Known rows, with every step that occurs
A, U, E, Q, P: [-39.8 -47.6 -34.4  10.2  -5.0  17.8  67.6  39.3  -5.6  49.0  20.7  31.9
  26.5  23.7 -12.0 -20.0  66.6 -12.4   4.3]
U, P: [ 19.4  -6.3  -8.9 -11.3   7.4  -7.2  14.3  23.6  -6.8  13.9  14.2  16.0
  14.4 -20.3  43.7  10.3  22.3   3.6  -5.1]
F, Q: [-12.8   3.6   1.0  16.8  -9.5   7.4  -8.5  11.1 -15.3 -32.6   8.4   9.4
 -12.6 -26.4 -26.6  22.9   4.5  21.4  -2.6]
P, U, A, Q: [-13.4 -10.7 -25.3 -20.1  -4.7  12.1  20.0   3.1   1.3   1.2  -6.0 -10.8
  14.0 -13.3   5.0  55.3 -23.8  -6.5  14.0]
E, Q, P, U, A: [-20.8 -24.8 -42.6 -10.3 -26.3   0.0  58.7  -2.8 -19.5  43.1  16.7  -0.1
  20.8  -1.8 -31.1  18.4  42.4  -9.3  17.4]
F, U, E, A, Q, P: [-19.6 -47.2  -7.7   5.5  15.0  18.5  33.2  46.2  -7.3  43.7  15.3  51.4
  26.2   2.9 -14.2  -0.4  16.5  16.9 -10.5]
A, Q, X: [-15.5 -49.2 -17.4  20.7  25.0   5.0  14.1  18.6  33.4  22.8  14.7 -36.0
  16.3  10.8  -7.3   4.0 -32.3 -11.5 -27.3]
Q, P: [-21.4 -32.6 -13.4   1.9   2.9  -2.0  10.6   8.4  -4.3  41.9   3.9   2.7
  19.9  24.0  -9.4 -10.2  13.5  -0.3 -18.4]
A, U: [-15.8  -7.2 -16.7  -5.2 -13.3   7.1  21.2   5.1   6.7 -14.2  -7.2   3.7
  25.5   6.0  11.8  15.0  -4.5   1.4  -0.6]
E, A, Q, X: [-24.3 -32.7 -11.7  16.1  -7.4   9.4  23.4   8.5  35.2  23.3  13.6 -30.2
  28.9 -24.3  -6.4   1.1 -51.5  -5.3  -4.0]
E, Q, P: [-30.7 -33.1 -19.2   9.7  -9.8  -2.3  39.4  16.2  -1.0  54.6  22.0  -0.1
  11.5  21.7 -37.1 -34.5  30.9  -8.4  11.1]
E, Q, P, U: [-29.1 -35.2 -34.9  -7.5 -36.2  -8.2  40.5  10.3  -2.7  56.4  21.2 -29.0
  22.9   8.9 -34.6  -8.6  36.4   2.4  15.5]
P, U: [  0.0   1.0 -16.1 -17.0 -23.6  -5.0   1.3  -8.4  -0.2  -2.0   1.6 -30.8
   8.5 -11.5   0.7  25.0   8.0  12.5   2.5]
E, A, U, F, Q, P: [-52.2 -26.7 -13.7   5.8 -74.1  12.0  31.5  21.3 -23.4 -18.3 -10.2  34.3
  39.5 -52.0  -6.6  33.5 -30.6  42.1   6.6]
A, U, E, Q: [-21.2 -15.8 -23.0   8.3  -5.9  19.4  57.6  29.1  -1.3   6.9  15.3  29.1
   7.8   0.7   0.4  -9.1  54.3 -11.9  21.8]
F, U, A, Q: [ 13.3 -13.3  -8.7   0.1  32.9   9.0  25.7  16.9 -13.0 -22.1   1.3  45.9
   3.4   3.0 -13.6  40.6 -14.8   2.4  -4.2]
P, U, E: [  7.7  -5.3 -16.4 -11.6  -6.3   6.0   8.5  12.0  -8.6   5.3   6.5  -6.5
   0.5 -12.8  17.4  21.3  45.0   5.0  -7.1]
F, U, P: [ 45.9  -6.7  -6.3  -9.0  20.5 -18.2  20.8  31.3 -21.4  -5.4  22.4  45.7
  13.2 -17.3  27.8  19.5  37.4  27.3 -20.8]
Q, P, U, A: [ -8.5 -24.0 -36.2 -18.7 -14.7   0.8  30.0 -11.2 -20.8  28.5  -0.8   1.0
  29.4   1.7  -5.3  42.6  27.2  -0.5  -9.8]
P, U, A, Q, X: [ -4.2 -39.4 -41.6   0.3   7.7   7.7  33.6  -2.1  17.5   5.4   9.3 -38.7
  24.0 -13.3   1.5  55.8 -19.9 -10.2 -21.0]

Rows
[-45.2 -52.3 -30.7 -14.3  -9.6   6.3  12.3  30.3  13.5  55.7   4.5 -37.7
  36.9  21.4  -7.9  18.9 -16.2   5.0  -6.8] | A, Q, P, U
[ -3.4  -8.3 -22.6  -4.4 -19.1   8.7  35.2  18.4  -9.1  20.8  22.4  -5.9
  -7.5 -15.7  -8.3  -2.4  65.4  -4.1  23.5] | P, U, E, Q
[  8.7  -2.4  -5.4 -22.6 -48.8  -9.7  -3.6  -1.0 -11.1 -10.1 -16.1 -17.4
   6.5 -34.4  22.7  34.4 -21.2  22.8   3.4] | P, U, F
[ 23.5   5.7   7.0   0.7   1.1   6.3  21.3  12.8 -19.9 -16.5  12.3  57.5
   2.8 -31.0  -4.2   5.3  38.2  23.2  -2.9] | F, U, E, A
[-32.5  -6.9   5.4  -2.7 -18.8  16.2  10.9  12.7  19.3  15.4  -1.2  -1.9
  18.9 -25.6  -1.7  -0.9 -53.7  -0.4  34.9] | E, A, Q
[  4.2 -25.1  -6.8  30.3 -21.3  -3.4   0.4  10.7 -10.2 -39.1   7.6  -4.4
  -5.5 -46.5 -10.7  32.8 -19.3  31.4 -40.0] | U, F, Q, X
[  2.7 -43.9 -17.2  18.1  23.0   2.8  52.7  42.2 -24.7  37.7  34.9  52.3
   0.3  27.1 -37.0 -25.4  86.0   6.9 -15.4] | F, U, E, Q, P
[-26.1 -12.5   4.6   0.1  -0.3  29.1  17.4  30.1   8.3  23.2   3.5  22.2
   9.2 -26.9  14.8  -2.3 -14.0  -6.5  26.4] | U, E, A, Q
[-11.0 -35.5 -17.2 -20.5 -44.4 -11.7   7.2   6.9 -15.1  31.7 -10.8 -15.7
  27.2  -8.1  13.8  25.0  -6.9  25.6 -17.0] | Q, P, U, F
[-19.8 -32.6 -30.2 -16.1 -23.2  -7.5  11.9   4.3  -4.6  39.9   6.7 -29.0
  28.9  12.8  -6.8  16.0  19.2  11.3 -17.9] | Q, P, U
[-19.4 -26.5 -21.2 -16.3 -32.6   8.6  27.8   8.7 -10.6  47.6  11.0   2.5
  33.6 -23.4   4.4   7.3  44.0  10.9  -0.1] | Q, P, U, E, A
[-10.6 -14.1 -15.4  -0.3   3.3  20.7  27.7  21.2  -2.8  -9.4  -1.3  29.2
  15.1   4.1  25.6  12.8  35.5  -4.6 -10.1] | A, U, E
[ 21.4  -9.5  -3.9  14.9  21.9   4.2  41.0  31.3 -21.1  -3.3  29.0  50.5
 -18.9   1.8 -26.6 -15.0  70.2   5.2   2.9] | F, U, E, Q
[-11.8 -39.3 -28.3 -10.6  -4.7   6.4  19.6  20.9 -15.6  45.9  11.1  -5.1
  19.7  10.5   8.0  12.7  60.5   3.5 -25.3] | Q, P, U, E
[-32.9 -30.3 -13.3  18.5  -6.7   7.7   3.1  24.4 -19.1   8.2  14.2  12.8
   6.1  -2.4 -37.3  13.5  18.4  21.9 -18.8] | F, Q, P
[-44.1 -45.1 -10.4   2.9   4.4  27.5  27.6  39.9   5.8  62.2   8.5  24.8
  28.3  -1.8   5.7 -12.9   1.0  -7.7   9.1] | U, E, A, Q, P
[-25.5   5.7 -10.0  -9.6 -44.4  10.0  32.0  -7.5  11.0 -13.2  -6.2   9.9
  37.0 -28.9   5.9  12.0 -22.9   6.7  25.1] | E, A, U
[-32.4 -28.5 -29.1   1.3 -31.1   1.1   5.0  17.7 -19.0  12.3  14.1 -19.2
  16.1 -12.3 -32.8  38.8  25.1  33.5 -21.1] | F, Q, P, U
[ -5.7   0.8 -18.1 -20.0 -35.5   3.7  47.6  16.7   1.7   2.8   9.2  26.3
  52.0 -49.3  52.2  23.1   2.5  13.3  23.5] | E, A, U, P
[-25.0 -40.9 -20.2  15.2   8.5  11.8  47.0  34.3 -15.2  63.8  25.6  26.8
   3.3  21.0 -18.6 -34.7  72.0 -15.2   4.3] | U, E, Q, P
[ 12.4   7.6 -22.5 -22.1 -15.1   0.9  19.6 -21.1 -16.2 -10.1  -4.3  -2.1
   9.6 -21.5   3.6  53.5  13.3  -0.5   6.6] | P, U, A
[-44.7 -41.8 -14.9 -22.0 -64.4   5.1  18.4  20.8   3.5  44.6 -12.0 -19.1
  45.8 -35.0  13.6  24.0 -60.4  22.6  19.0] | E, A, Q, P, U, F
[-21.6 -21.6 -36.5  -1.9 -22.4   5.9  21.6   0.6 -34.3  -6.0   9.4  10.8
  13.5 -25.4 -30.5  65.2  30.1  22.4 -13.6] | F, Q, P, U, A
[-33.6 -23.2 -22.3  -1.3 -42.8  18.2  20.5  24.5 -25.7  15.8  18.1  13.9
  18.7 -49.4 -19.8  30.8  48.4  33.3   0.0] | F, Q, P, U, E, A
